Each row comes from the steps of one walk. Every step used is in the known rows, and no mark comes twice. Write the walk behind each row, first mark first.
Known rows
gofamo > poka: -3.0  -6.2  4.2  -6.3  -8.6  1.4  -10.7  11.9  0.4  -11.8  -13.5  -5.6  -7.2  -9.2  14.2  23.3  0.2  17.3  -10.1  -4.1  5.2  3.8
tanen > kifuz: -3.1  3.7  2.4  -7.5  4.9  8.8  -8.6  0.4  -1.1  -18.8  -7.4  -7.5  -13.4  -7.4  -7.8  12.7  0.5  19.3  -23.7  -2.0  -0.4  -12.3
nogatu > poka > zenezi > tanen > kifuz > vudoda: 3.9  -5.4  28.0  -4.7  13.9  9.5  13.2  -1.5  -1.7  -12.6  -16.1  -23.3  -15.8  9.5  1.6  11.7  2.6  23.2  -21.5  0.6  4.4  11.8
kifuz > tanen > nogatu > poka > zenezi: -6.8  -5.6  4.3  -2.8  2.3  14.6  3.0  -10.4  -1.6  5.2  -21.3  -8.9  -3.5  1.0  11.7  18.6  5.4  24.4  -12.7  3.5  11.5  8.2
tanen > kifuz > poka > nogatu: -10.8  1.1  -0.8  1.0  11.0  -9.9  -7.6  -10.2  -0.4  2.8  -5.5  -14.3  -16.8  -16.9  -22.0  26.0  -4.4  26.4  -25.0  2.8  -11.0  -19.7
vudoda > zenezi > tanen > nogatu > poka: -15.7  -4.9  12.0  -14.8  -0.4  -1.6  -2.1  -1.7  1.2  -18.8  -20.4  -8.7  -14.6  8.6  20.5  11.1  -11.2  20.9  -11.9  -3.5  17.6  20.7
zenezi > tanen: 7.0  -7.8  23.5  -11.5  9.0  3.0  -12.5  -2.7  3.1  -16.1  -23.2  -6.5  -13.8  -4.1  6.7  18.8  -5.3  25.3  -14.2  -8.0  0.8  11.1
vudoda > zenezi: -5.8  -0.7  -8.6  -13.0  -6.4  0.3  -15.1  -1.3  -3.8  -14.6  -16.1  -3.1  -9.8  1.6  22.4  6.0  -12.8  23.3  -14.0  4.9  1.7  7.5
gofamo > vudoda: 1.3  -11.3  1.4  -4.9  -18.4  13.5  -8.3  4.2  -4.0  -15.5  -19.3  3.2  -7.9  -6.4  25.8  12.0  -2.2  19.6  -8.5  -0.8  -4.6  9.4
poka > zenezi > tanen: 5.1  -7.1  29.1  -10.9  21.1  -0.3  -9.8  -7.3  0.4  -16.1  -27.8  -13.0  -11.8  0.6  0.4  17.5  -1.4  25.1  -9.6  -1.6  -4.4  11.4
vudoda > zenezi > tanen: -4.1  -4.8  13.3  -15.6  2.8  -3.6  -15.3  -4.5  0.7  -16.4  -22.0  -5.8  -14.0  4.7  16.1  11.3  -16.2  26.9  -11.8  -1.7  9.9  19.5
kifuz > vudoda > zenezi: -11.0  -8.4  -8.0  -5.1  -16.0  4.0  -6.3  -2.5  -7.5  -4.3  -20.3  -7.0  -9.2  4.6  13.1  2.6  -12.9  31.9  -13.3  4.7  -0.7  31.9
gofamo > vudoda > zenezi > tanen > kifuz > poka: -15.8  -0.9  10.3  3.5  -10.2  -5.4  -8.3  -6.5  -2.7  -14.8  -6.1  -7.0  -19.7  2.6  30.2  22.5  -13.2  26.7  -9.7  -4.5  21.2  31.9
gofamo > poka > zenezi > tanen > kifuz: -6.0  -0.5  32.6  -6.0  12.2  -6.0  -3.2  5.1  1.0  -21.0  -14.7  -18.3  -12.5  -1.8  -10.8  27.6  5.1  18.3  -9.5  -3.8  14.7  5.5
nogatu > poka > zenezi: 12.9  -4.5  4.5  -13.5  12.6  8.8  -0.4  1.0  -1.9  -15.4  -15.8  -14.7  -9.0  3.2  37.5  7.8  1.9  12.6  -16.4  5.1  -6.1  -11.2
kifuz > tanen > gofamo > poka: 6.3  -9.4  1.6  -6.5  -6.4  11.1  -11.5  -1.2  -1.5  9.0  -10.4  -4.5  1.0  -5.2  -28.1  26.5  11.6  30.0  -8.8  -14.9  28.9  12.8
gofamo > vudoda > zenezi: -8.1  -7.7  -9.8  -7.7  -26.3  7.5  -10.6  1.8  -6.8  -17.3  -19.1  3.2  -7.7  1.9  41.7  4.8  -11.5  21.3  -5.2  5.4  8.1  19.4
poka > nogatu > vudoda > zenezi: -11.8  -4.5  -0.4  -20.3  -24.0  -13.9  -4.3  -2.3  -2.4  5.4  -19.7  -8.7  -5.6  -9.7  -9.9  4.2  -6.3  29.4  -29.7  14.3  -23.1  -12.2
poka > nogatu > vudoda > zenezi > tanen > gofamo: -1.5  -8.9  22.1  -27.6  -7.8  -14.9  -3.7  -10.2  -0.1  3.5  -22.5  -14.2  -6.7  -1.8  -56.0  6.1  1.4  37.7  -27.2  -3.4  -9.5  1.3
poka > zenezi > tanen > nogatu > vudoda: -17.0  -6.1  37.0  -8.6  1.3  -7.2  2.7  -8.0  -0.6  -7.1  -28.9  -17.1  -8.2  -3.0  -29.3  18.7  11.3  31.1  -18.9  -4.4  -19.3  21.6
tanen > nogatu > poka > zenezi: -9.6  -4.3  4.3  -8.7  10.3  8.6  2.7  -3.9  -2.7  -16.1  -20.3  -14.2  -9.1  2.0  8.4  10.9  5.3  16.1  -12.4  2.7  -5.4  2.7
vudoda > zenezi > tanen > gofamo: 2.8  -5.9  13.1  -21.0  13.4  0.6  -14.9  -9.4  -1.3  -16.9  -18.2  -8.7  -11.2  8.8  -25.7  5.8  -5.1  31.6  -9.8  -12.8  18.0  22.6
poka > nogatu > vudoda: -1.6  -7.9  10.0  -15.1  -16.8  -4.9  -1.7  -0.7  -0.2  8.1  -21.1  -10.1  -5.7  -16.6  -22.7  12.6  4.4  27.8  -31.4  7.1  -34.4  -21.4
nogatu > poka: 12.4  -4.8  -1.0  -14.2  0.1  13.2  -3.1  6.3  1.1  -12.9  -11.7  -7.7  -11.0  -2.1  40.6  11.3  -2.1  13.5  -20.5  -2.4  -1.7  -11.3
kifuz > tanen > gofamo > vudoda: 11.3  -14.6  0.0  -4.2  -17.2  25.5  -8.6  -9.5  -4.9  5.1  -16.8  4.5  0.4  -3.1  -14.6  13.9  9.5  32.8  -6.5  -11.5  21.7  18.0
zenezi > poka > nogatu > vudoda: -9.2  -9.9  14.4  -17.0  -8.9  -21.9  0.0  3.3  2.7  3.2  -11.8  -12.6  -6.6  -20.7  -33.0  17.1  2.3  32.4  -30.3  9.4  -25.9  -11.5

Which walk is each row?
-15.1  -2.2  1.9  -17.6  -13.2  -19.5  -5.0  6.8  -1.1  -7.5  -4.3  -10.0  -7.7  -5.0  7.3  8.3  -5.7  30.3  -26.3  7.6  -5.3  19.3 -> nogatu > vudoda > zenezi > poka
-8.9  6.4  3.4  4.6  22.9  -2.9  -7.5  -9.9  -4.8  -11.5  -4.3  -18.3  -15.6  -3.9  0.7  23.7  2.0  23.0  -19.3  2.7  -5.9  2.1 -> tanen > kifuz > poka > zenezi
10.9  -15.7  21.5  -11.3  -2.1  15.3  -8.7  -5.4  -2.0  -20.2  -20.4  -3.0  -9.0  2.0  -21.0  13.5  6.9  29.2  -3.7  -18.4  11.1  23.7 -> zenezi > tanen > gofamo > vudoda
-2.8  -2.8  20.5  -17.1  -14.6  -10.7  -6.0  -0.2  1.4  -9.7  -19.3  -8.7  -9.9  2.0  16.2  9.7  -5.9  28.8  -25.5  -1.8  -5.4  20.2 -> nogatu > vudoda > zenezi > tanen
-6.0  -6.6  27.2  -0.6  4.5  6.5  0.7  -3.2  -0.9  -11.0  -17.4  -13.4  -16.4  -1.2  -27.8  15.2  -2.1  32.3  -19.4  -7.9  4.2  21.9 -> zenezi > tanen > kifuz > vudoda
-8.3  -11.1  7.2  -14.5  8.7  -16.0  -9.6  0.3  2.0  -5.6  -15.1  -9.6  -10.8  -17.3  -25.6  17.5  -6.7  30.4  -16.5  9.5  -10.2  -10.3 -> zenezi > poka > nogatu
-16.0  -8.5  -0.7  -18.0  1.4  -22.4  -11.2  -0.7  -0.1  -6.6  -13.3  -8.4  -10.7  -10.6  -11.7  10.0  -16.3  30.6  -13.8  15.4  0.4  -1.3 -> vudoda > zenezi > poka > nogatu
-8.1  -3.0  4.4  1.6  -4.9  12.5  1.3  0.1  -5.0  -9.9  -11.4  -11.0  -12.5  -2.9  -20.1  10.6  -0.3  28.6  -22.9  -0.7  -2.0  9.3 -> tanen > kifuz > vudoda
-17.8  -6.7  30.1  -8.3  -9.0  -3.8  -0.9  -3.9  2.2  -7.4  -24.2  -9.1  -10.6  -7.9  -27.0  19.8  7.5  32.1  -23.1  -11.4  -16.0  22.9 -> zenezi > tanen > nogatu > vudoda
-17.0  -7.5  31.2  -6.5  19.0  0.2  -5.5  -11.6  -0.3  -16.8  -31.6  -12.4  -12.0  -0.1  -23.9  18.8  1.6  28.6  -5.7  -4.7  -4.2  22.2 -> poka > zenezi > tanen > nogatu
-21.8  5.7  -3.8  -5.0  -16.0  -21.8  -1.5  -8.1  -3.1  9.3  -2.2  -16.3  -13.3  -11.6  -17.0  16.0  -5.1  30.7  -35.8  10.8  -16.8  -12.6 -> tanen > kifuz > poka > nogatu > vudoda > zenezi
-10.0  -1.9  22.0  -0.8  15.7  -13.6  -8.0  -12.6  3.5  -0.4  -10.9  -16.5  -20.9  -13.7  -29.4  31.5  -6.6  30.3  -22.8  -3.9  -4.2  -9.2 -> zenezi > tanen > kifuz > poka > nogatu
21.6  -8.5  24.7  -21.9  28.5  8.5  -0.4  -6.4  0.4  -18.0  -17.0  -19.5  -10.0  10.5  -10.0  11.0  10.1  21.2  -13.7  -11.9  7.0  4.4 -> nogatu > poka > zenezi > tanen > gofamo
3.3  -15.0  28.2  -18.0  5.9  -7.9  -9.6  -0.2  3.1  -2.6  -21.4  -13.5  -8.0  -7.9  -60.4  25.3  6.3  28.5  -8.2  -12.8  8.9  -3.6 -> zenezi > tanen > gofamo > poka > nogatu
-7.3  -7.4  24.2  -21.2  -17.8  -19.2  -3.7  -4.4  1.7  1.4  -25.2  -11.1  -9.6  -5.9  -8.4  10.3  -8.6  32.7  -26.3  7.1  -16.4  -0.6 -> poka > nogatu > vudoda > zenezi > tanen
20.4  -15.3  24.3  -16.6  7.9  15.6  2.1  -4.1  -2.3  -21.3  -20.1  -12.4  -7.8  10.8  6.6  7.9  10.9  20.0  -5.2  -10.5  11.5  14.6 -> nogatu > poka > zenezi > tanen > gofamo > vudoda
-16.9  1.2  12.7  -4.8  8.3  -21.2  -9.6  -13.1  0.9  -2.5  -10.4  -15.5  -20.8  -6.3  -13.7  23.7  -16.9  30.6  -20.3  2.8  7.8  1.0 -> vudoda > zenezi > tanen > kifuz > poka > nogatu
-11.7  -9.5  25.0  -19.0  -29.6  -25.3  -1.9  8.1  3.5  4.5  -21.3  -12.0  -6.9  -9.2  -7.8  20.5  -4.9  28.1  -20.5  5.7  -3.1  4.0 -> gofamo > poka > nogatu > vudoda > zenezi > tanen
-32.8  -4.0  2.7  -6.3  -26.8  -15.4  -0.7  -5.4  -0.8  10.9  -9.2  -4.5  -2.3  -7.6  -17.3  18.7  -1.3  41.5  -20.9  5.5  13.6  38.5 -> kifuz > tanen > nogatu > vudoda > zenezi > poka
12.5  -9.4  23.4  -17.8  18.6  8.4  -13.6  -7.1  0.9  -16.1  -17.9  -9.5  -10.6  1.1  -37.7  13.5  6.3  31.0  -11.9  -20.3  6.4  12.8 -> zenezi > tanen > gofamo
-28.0  -0.2  -0.4  -10.4  -25.6  -4.6  -2.7  -2.7  -4.3  -6.0  -18.0  -6.3  -6.3  -3.1  -11.3  5.7  -0.6  28.9  -23.0  1.9  -11.0  20.2 -> tanen > nogatu > vudoda > zenezi
-27.6  -11.0  13.2  -5.6  -20.7  2.1  -8.0  -4.5  -2.9  -20.1  -28.6  1.9  -11.7  4.2  6.6  12.2  -11.7  28.6  1.3  -4.4  14.7  44.5 -> gofamo > vudoda > zenezi > tanen > nogatu
-3.5  -8.4  -9.4  -14.0  -17.1  12.5  -10.4  -3.0  -8.1  -16.5  -15.6  1.3  -5.1  6.0  -3.4  0.2  -1.2  26.1  -4.3  -5.9  12.9  21.3 -> tanen > gofamo > vudoda > zenezi
-5.7  -12.5  -5.9  -9.4  -16.0  3.2  -7.7  -5.9  -5.3  -0.2  -6.7  2.7  -0.5  1.4  -10.7  11.9  -2.8  38.0  -1.7  -3.2  41.1  38.0 -> kifuz > tanen > gofamo > vudoda > zenezi > poka
-9.1  5.2  -3.1  4.2  11.2  -0.2  -10.7  -6.8  -1.5  -9.9  0.8  -12.0  -17.6  -8.9  3.4  25.0  -1.5  23.5  -23.3  -5.3  -1.7  0.0 -> tanen > kifuz > poka
-13.8  -10.4  -4.6  -10.6  -18.5  -6.3  -10.1  7.0  -3.5  -20.6  -9.9  0.5  -9.3  -2.6  31.7  9.1  -13.2  25.6  -2.4  8.6  14.7  30.8 -> gofamo > vudoda > zenezi > poka
-8.9  -10.8  -5.8  -15.8  -7.3  -2.1  -9.1  1.1  -5.6  -20.1  -5.6  -2.3  -6.3  3.6  -14.7  3.3  -2.2  29.7  -0.8  -3.7  22.5  32.1 -> tanen > gofamo > vudoda > zenezi > poka
-7.7  -6.1  3.0  -3.4  -10.2  -15.0  -4.5  -8.4  -0.9  14.9  -12.4  -14.0  -10.2  -18.2  -10.1  23.8  1.2  31.0  -33.0  4.3  -34.2  -11.1 -> kifuz > poka > nogatu > vudoda
-6.4  -5.3  31.9  -0.4  16.8  3.9  2.8  -7.4  -3.9  -12.2  -21.6  -20.6  -14.2  3.2  -29.0  14.0  2.0  31.0  -15.8  -1.5  -0.5  21.8 -> poka > zenezi > tanen > kifuz > vudoda
-34.7  -2.2  2.8  -12.2  -16.4  -19.5  -1.4  1.2  -1.7  -10.4  -8.5  -9.4  -8.1  -6.5  -17.7  10.8  -2.3  33.4  -20.9  3.7  -4.5  31.1 -> tanen > nogatu > vudoda > zenezi > poka
-10.8  -7.1  1.9  -22.8  -23.9  -14.9  -2.5  4.3  -3.0  6.0  -12.4  -13.3  0.1  -7.4  -42.7  9.7  7.8  29.2  -21.4  0.7  -3.9  -6.7 -> tanen > gofamo > poka > nogatu > vudoda > zenezi
-12.1  -15.0  -3.5  -19.3  -8.5  -10.9  -6.9  -3.2  -4.9  -10.3  -12.1  -4.1  -6.1  -5.1  -39.6  4.9  -5.5  33.8  -3.0  5.0  10.7  11.3 -> tanen > gofamo > vudoda > zenezi > poka > nogatu
-13.1  1.1  24.9  -18.6  -15.2  -18.0  -0.6  -3.6  1.5  -2.3  -15.6  -13.7  -13.4  -6.7  -28.6  10.0  -6.5  31.0  -34.6  8.1  -8.5  -12.6 -> poka > nogatu > vudoda > zenezi > tanen > kifuz
